Each row comes from the steps of one walk. Every step used is in the known rows, and no mark comes twice. Write the walk behind each row, first mark first.
(in the rows, 128 means zero)
Known rows
p > q > x: [152 124 102 121 134 128 125  89 128 120 145 122  99 132 136 124 138 155
 126 101 117 140 141 139 126 157 106 139 124 134 149 118 138 111 130 135
 124  98 129 147 113 113 128 113 120 111 118 112 137 132 118 144 125 171
 117]
e > x: [136 134 133 138 115 132 125 133 107 124  97 143 176 141 129 123 128 129
 131 119 139 128 105 146 141 130 147 147 124 126 107 129 120 140 128 102
 136 146 143 158 130 121 137 139 141 141 127 146 115 126 130 106 129 131
 147]
q > x > e > k: [152 140 163 150  99 135 139 142 118 128 119 152 180 133 158 136 142  29
 130 118 142 142 124 136 134 105 126 143 135 126 125 122 115 138 121 105
 117  90 133  82 135  92 119 120 129 145 137 107 136 132 120 106 115 169
 152]
f > d: [ 99 124 123 115 114 130 107 106 112 121 112  97  74 126 126 120 122 205
 128 128 107 129 139 127 135 121 133 129 122 126 131 134 128 133 124 143
 133 149 130 148 141 114 127 134 132 124 134 129 139 140 131 151 135  87
 135]
j > p > q: [142 114 104 137 166 118 122  96 136 126 122 102 130 125 122 126 127 191
 126  91 113 138 105 123 112 121 115 127 121 130 136 119 116 116 133 131
 131 126 125 127 119 151 129 106 128 119 105 117 117 128 108 121 128 147
 113]
g > d: [ 72 124 141 111 116 130 108 106 130 121 124 147  93 123 113 125 121 157
 134 127 116 139 127 125 139 186 135 128 125 127 129 142 139 126 129 147
 147 178 127 125 146 117 136 126 133 124 125 140 122 129 142 144 123 148
 130]
p > q > x > e > k: [177 132 124 134 120 131 148 112 135 130 147 150 138 129 153 133 141  77
 131 116 125 135 126 142 128  94 109 137 128 131 141 107 129 122 132 121
 120  96 128 111 115 119 124 123 117 118 125  97 139 133 116 121 112 165
 124]
e > k > j > p: [162 128 125 161 139 120 151 139 148 147  96 136 204 118 137 133 125  84
 123 108 159 116  98 120 125  83 160 153 122 129 120 119  92 147 132 107
 147 101 117  26 155 134 113 110 129 160 120 109 104 121 127  92 129 125
 146]
e > x > q > f: [130 140 140 152 126 134 119 132 101 121  98 109 218 145 115 122 137  96
 117 127 142 113 104 142 142 133 137 146 142 131 112 119 112 148 121  77
 121 150 134 199 134 114 124 134 138 133 143 173 129 130 136 105 149 115
 144]
k > j > p > q: [150 117  93 149 159 114 137 106 156 144 119 115 159 128 126 129 124 144
 124  94 139 121 115 112 117 105 134 144 120 129 132 115 104 129 133 128
 148 102 113  89 145 142 126 103 127 140 108 122 105 128 117 116 135 129
 121]
j > k > e > x > q > f: [100 138  98 167 115 123 142 132 146 136  99 220 218 146 118 136 131  84
 112 151 162 100  86 129 139  88 148 152 133 122 115 124 115 151 118  83
 127 129 123  74 144 100 136 161 127 146 124 127 113 141 144 100 153 110
 141]
f > q > p: [113 124 112 120 124 131 109 150 112 127 100  55 153 128 128 123 122 215
 119 139 131 132 164 127 119 193 120 121 125 126 134 139 128 124 118 135
 115 105 138 124 121 121 124 137 122 129 124 109 137 128 129 147 138 139
 125]
a > g > d > p: [ 54 125 186  96 118 134 128 147 138 117 151 162  55 111 119 127 119 158
 144 138 105 144 142 116 165 202 140  76 131 120 122 162 147 121 135 161
 133 170 117 129 131 142 138 145 135 130 125 175 110 112 136 142 119 156
 123]
d > f > q > p: [ 79 122 123 104 121 132 105 118 119 129 101  74 135 129 109 113 123 226
 128 181 120 132 165 118 124 216 126 113 118 125 149 143 138 117 128 143
 117 107 134 156 121 129 122 126 122 123 116 121 140 129 135 156 121 130
 107]
d > p > q > x > e > k: [164 130 130 110 116 132 144 176 131 125 168 154  82 124 152 130 137  76
 144 139 121 135 130 142 128  92 120 127 124 125 133 111 135 112 133 130
 114 104 139 128 108 134 125 136 121 111 125  95 136 120 124 129 108 155
 119]
q > x > e > k > j > p: [157 138 155 163 119 128 150 144 136 141 102 134 203 135 156 137 143   4
 130 110 154 133 113 119 126  80 129 144 134 124 122 121  95 140 124 101
 128  79 118  60 151 105 114 105 129 152 130 110 126 134 118  94 119 164
 152]
f > q: [114 128 121 116 113 129 109  86 111 129 112 104 173 126 125 122 124 182
 128 133 130 133 150 124 135 176 133 136 118 127 132 149 129 128 125 142
 121  93 132 107 135 109 127 125 115 128 114 101 126 125 129 138 135 144
 125]
k > e > x > q > p > s: [145 140 105 146 140 127 139 209 112 120 103 165 209 146 143 134 132  73
 117 136 144 117  94 145 120  89 145 149 132 124  87 132 120 155 120  97
 134 154 151 157 118 129 150 166 136 145 138 137 116 136 146  91 153 108
 136]
x > q: [104 132 146 144 129 128  97 141  94 110 126 135 191 131 131 122 137 157
 114 101 130 132 108 134 141 156 137 152 139 133 117 124 118 143 124 103
 129 127 140 154 133  92 123 121 133 127 132 157 127 132 133 117 154 137
 135]
k > j > p > s: [140 121 116 141 151 111 127 127 144 142 110 126 153 135 127 132 118 108
 122  92 140 125 120  98 109  87 133 153 122 130 104 144 101 136 129 132
 150 104 120  79 149 137 128 100 129 158 113 127  96 121 119 104 142 115
 125]
j > p > q > x > e: [150 122 119 147 155 122 131 104 137 128 126 105 140 135 137 131 137 115
 129  91 118 144 106 119 113  96 104 126 127 128 137 117 109 117 128 121
 121 107 121 127 120 136 127 100 125 116 112 116 129 131 106 115 119 167
 117]
x > q > f: [110 132 134 147 131 130  98 114  99 116 122  95 187 133 111 124 136 140
 106 116 134 120 120 130 143 169 124 143 149 136 130 120 117 140 119  99
 111 133 129 169 138  99 115 115 132 130 137 163 140 132 136 126 157 115
 134]
q > x > e > k > j: [157 141 154 156 101 132 149 144 131 138 116 151 188 135 161 136 140   7
 128 118 153 131 129 127 132  98 135 147 134 126 121 116 108 142 125 104
 127  81 124  61 140  95 117 114 127 152 135 106 129 135 123 103 118 162
 157]
f > d > p: [ 98 124 127  97 112 132 110 157 113 117 136 105  28 123 130 118 122 195
 139 147 102 128 143 129 134 114 137 119 120 121 127 128 132 125 125 154
 126 153 138 164 137 130 128 141 133 117 133 126 142 125 135 156 131  85
 123]
p > s: [135 124 129 102 122 120 109 125 107 121 139 155 103 135 132 130 115 133
 128 102 115 142 134 117 116 121 118 156 124 135  98 162 137 126 130 149
 136 124 146 120 113 120 138 127 129 140 127 116 111 120 125 120 136 126
 119]
a > p: [108 126 152 127 148 129 110 137 113 117 146 150 133 117 121 130 122 182
 145 107 120 137 134 119 121 195 140  94 124 130 110 145 150 134 132 150
 130 128 144 108 124 124 152 138 130 136 120 118 114 116 119 122 130 140
 130]
q > f > d > g: [ 92 124 119 108 117 132 118  85 127 133 105  59  55 123  81 124 120 167
 113 153 109 113 156 117 132 146 118 112 139 127 145 122 132 119 123 138
 108 153 113 167 145 135 117 126 134 125 150 163 151 135 139 166 137  59
 139]
j > p > q > f > d > g: [126 113  96 120 167 123 130  76 154 136 112  54  69 126  87 128 125 180
 118 121 101 120 122 111 109 103 104 106 130 129 149 108 117 110 129 136
 113 142 108 161 128 168 121 109 129 107 125 149 137 129 118 141 130  95
 112]
f > d > p > q > x > e: [125 128 125 100 115 134 128 148 124 123 154 112  21 131 142 124 132 145
 144 151  95 130 149 130 127  80 111 109 122 122 137 113 136 113 128 155
 119 140 132 177 125 134 129 142 126  99 135 111 153 130 126 154 116 102
 114]
e > k > j: [165 133 130 149 116 123 149 144 139 144 111 155 186 116 143 132 124  87
 122 121 162 113 113 132 138 107 167 160 122 132 119 120 110 144 134 108
 149 102 124  36 148 119 116 122 126 156 127 108 111 125 134 106 126 119
 152]
s > p > q > x > e: [167 129 118 134 116 127 131 101 123 128 167 141 118 129 156 128 133 135
 130 132 153 146 132 151 102  88 107 134 125 134 149 129 156 105 121 130
 134  98 131 148  85 133 119 113 122 116 128 117 147 131 111 146 110 154
 125]

Which walk is each row?
[144 140 103 144 122 129 144 147 120 127  95 184 202 136 133 132 126  84
 130 136 148 120  92 152 140 108 167 149 117 122 111 135 124 150 130 101
 137 149 143 121 135 124 152 156 134 160 124 117 109 135 140  94 137 118
 149]	k > e > x
[160 123 103 127 127 125 125  89 121 125 165 128  90 127 145 123 132 176
 128 124 150 145 139 149 102 115 106 139 123 137 153 133 162 103 120 137
 137  98 131 156  89 133 116 106 119 114 123 123 143 131 115 156 117 158
 122]	s > p > q > x
[183 132 117 143 123 127 157 114 149 140 145 154 153 130 154 135 139  50
 129 117 137 127 129 135 126  87 116 143 126 130 140 104 123 125 134 118
 130  89 119  93 124 120 122 118 116 124 127  96 132 135 117 118 114 156
 127]	p > q > x > e > k > j
[148 127 124 102 119 132 129 166 123 119 171 147  66 130 144 127 135 111
 144 131 112 140 137 138 130 113 113 120 125 126 135 119 141 107 134 137
 116 110 142 154 112 129 132 134 125 107 119 102 138 119 121 139 112 158
 112]	d > p > q > x > e
[138 122 123 122 165 129 124  98 132 126 165 124 107 118 108 130 120 179
 137 120 110 124 150 123 114 188 112  86 126 135 134 132 155 122 135 155
 113 134 131 142 111 149 146 137 122 110 120 113 129 119 117 142 129 125
 112]	a > p > q > f
[186 131 121 135 115 128 146 111 129 133 163 152 128 126 162 130 135 106
 132 139 161 140 123 150 102  68 115 136 126 135 146 124 152 112 121 122
 136  96 128 118  87 137 113 115 117 122 132 107 145 136 113 136 104 151
 131]	s > p > q > x > e > k
[116 121 125 101 164 131 131  94 142 130 154 112  40 113  92 129 120 187
 136 140  95 115 163 116 113 167 112  70 129 130 137 121 160 117 135 165
 113 148 121 166 120 162 143 142 127 107 134 138 139 119 124 153 126  89
 107]	a > p > q > f > d > g
[132 136 156 142 100 135 121 127 110 121 124 136 160 140 147 132 141  68
 129 108 132 149 132 129 137 134 114 140 135 124 127 133 124 132 121 114
 119  97 135 117 129  86 126 116 130 139 131 118 138 133 119 121 122 171
 149]	q > x > e
[180 125 109 155 148 118 159 127 160 149 114 137 182 116 136 133 127  95
 123 112 154 113 102 123 120  74 151 150 120 131 128 112  98 140 135 112
 145 100 113  42 141 145 114 113 122 148 117 101 107 125 121  98 122 124
 132]	e > k > j > p > q
[131 119  92 104 136 128 132  64 146 133 134  74  39 121  92 125 124 185
 115 143  99 113 152 129 124 131 106 114 130 132 160 106 143 106 133 146
 112 148 112 183 120 151 124 129 124 101 139 142 152 133 129 167 128  77
 115]	p > q > f > d > g
[128 124 110 104 127 128 110 157 111 128 113  69 128 133 126 126 116 184
 121 137 120 134 168 117 105 165 112 128 126 130 113 155 133 126 119 150
 120 101 143 128 109 128 130 140 120 128 127 102 130 122 128 143 139 131
 113]	f > q > p > s
[ 70 123 171  94 129 133 135 131 146 118 167 164  32 110 122 126 119 161
 143 137  98 141 146 125 162 193 130  75 127 122 131 153 154 112 139 169
 129 169 113 135 119 154 139 145 129 112 126 164 113 111 132 146 116 157
 106]	a > g > d > p > q
[160 132 150 135 152 133 148 136 134 127 165 174 131 119 148 137 134  89
 150 116 121 132 135 124 114 135 116  91 127 131 121 121 147 127 135 143
 121 105 133 100 112 133 144 138 120 115 127  96 130 123 111 115 112 160
 119]	a > p > q > x > e > k
[167 138 154 160  98 128 155 158 135 145 121 181 221 125 154 140 126  32
 128 128 161 121 107 131 142  63 158 150 129 126 113 120 103 150 132 100
 140 112 127  32 144 116 123 135 128 157 136  96 119 130 125  92 114 119
 156]	x > e > k > j
[ 93 131 135 126 130 133 100 141 103 115 130  79 121 130 112 120 135 152
 116 142 118 113 133 122 137 139 123 124 145 130 132 114 118 134 116 118
 109 151 129 199 142 115 116 127 132 109 147 165 149 132 142 145 154  80
 124]	x > q > f > d > p
[137 144 113 156 132 129 139 162 112 120  98 188 233 140 135 132 135  76
 123 133 149 117  79 149 141 101 165 157 127 122 101 127 114 155 127  88
 137 152 144 145 137 115 147 156 135 149 132 138 114 138 147  85 149 117
 145]	k > e > x > q
[137 119 121 111 132 125 110 202 106 118 127  83  86 135 134 130 115 184
 114 111 120 140 149 124 103 150 112 132 133 134 101 144 136 124 119 139
 131 134 153 131  95 134 134 141 135 136 133 128 127 125 126 135 137 122
 124]	q > p > s
[127 135 143 154 132 134 118 202  94 114  95 103 207 146 135 123 138 141
 115 120 142 123 105 146 130 132 138 141 141 127 100 110 112 148 118  79
 132 155 147 200 120 119 129 147 143 134 143 171 129 129 134 105 148 127
 144]	e > x > q > p
[156 124 112 158 149 117 144 113 157 145 119 116 175 137 140 133 133  81
 124  97 142 126 119 112 115  82 123 145 125 126 135 115  98 129 132 117
 140  88 110  85 145 131 124  98 124 138 113 116 115 131 113 109 127 145
 127]	k > j > p > q > x > e
[101 132 136 114 133 129 101 147 103 118 137  85  97 135 116 123 132 123
 116 141 112 113 139 115 124 113 116 129 145 130 117 129 124 132 117 127
 109 151 131 200 133 120 120 130 132 111 149 159 144 130 142 141 157  75
 115]	x > q > f > d > p > s
[ 68 125 145  92 114 132 109 156 130 118 146 151  48 121 117 123 123 147
 146 142 109 139 129 126 142 171 138 115 124 124 121 140 146 117 133 158
 140 181 134 145 144 130 138 137 135 115 123 136 122 119 148 151 118 145
 120]	g > d > p
[ 44 124 149  99 114 131 105  85 140 124 121 138  80 123  96 116 123 165
 141 166 109 137 134 118 144 206 134 118 121 124 143 149 146 117 135 154
 145 174 120 154 146 124 136 121 134 119 121 149 127 132 147 154 110 141
 110]	g > d > f
[ 64 127 184  82 122 130 128 152 138 118 163 177  36 116 120 131 114 131
 146 134  99 145 149 110 155 187 133  81 131 122 111 174 151 120 138 174
 135 167 118 129 124 149 142 144 133 127 130 170 105 108 134 137 121 148
 114]	a > g > d > p > s
[184 133 137 162 125 123 164 146 151 150 125 171 209 125 152 141 129  38
 129 123 152 120 100 128 126  37 143 145 127 127 120 107 101 141 134 101
 137 114 118  45 144 140 121 125 124 143 129  93 118 130 116  87 111 122
 137]	x > e > k > j > p > q
[ 35 125 188 103 120 133 124  92 147 121 133 156  81 113 108 123 118 170
 141 155 106 144 147 112 168 231 137  79 127 121 139 169 147 122 138 162
 137 167 105 138 139 137 135 129 132 131 125 183 116 122 137 144 113 152
 114]	a > g > d > f
[140 121  94 107 128 125 132  73 137 136 152  90  42 119 108 124 120 200
 121 160 137 122 149 140 100  96 109 115 128 135 164 123 163  98 123 149
 128 137 116 188  94 163 112 120 126 107 142 149 155 133 124 176 119  79
 122]	s > p > q > f > d > g
[182 125 102 157 151 120 161 116 162 154 108 114 191 116 125 134 126  80
 118 120 156 104 111 120 118  82 144 145 123 133 135 109  99 137 134 104
 135 103 108  53 146 151 108 108 122 143 123 109 114 129 124 107 125 112
 135]	e > k > j > p > q > f
[106 124 118 103 116 132 110 120 118 127 123  63  54 124 101 119 120 165
 126 159 108 114 157 121 133 146 121 113 132 127 140 128 130 122 124 141
 103 152 125 171 142 134 119 132 132 119 137 136 150 130 137 163 135  69
 129]	q > f > d > p
[124 141 102 149 133 132 139 144 120 127  89 147 199 139 123 130 134  72
 119 157 142 101  99 144 138  90 152 142 133 122 115 125 111 156 121  91
 124 164 133 171 147 124 141 155 133 139 143 146 131 145 149 103 152  77
 142]	k > e > x > q > f > d
[ 92 121 118  87 126 131 121 125 147 126 160 127  22 119 106 123 122 145
 141 155 103 127 145 130 135 169 120 108 124 128 143 128 152 104 133 157
 128 181 122 167 132 150 136 138 126  96 124 132 136 122 145 164 115 134
 104]	g > d > p > q > f
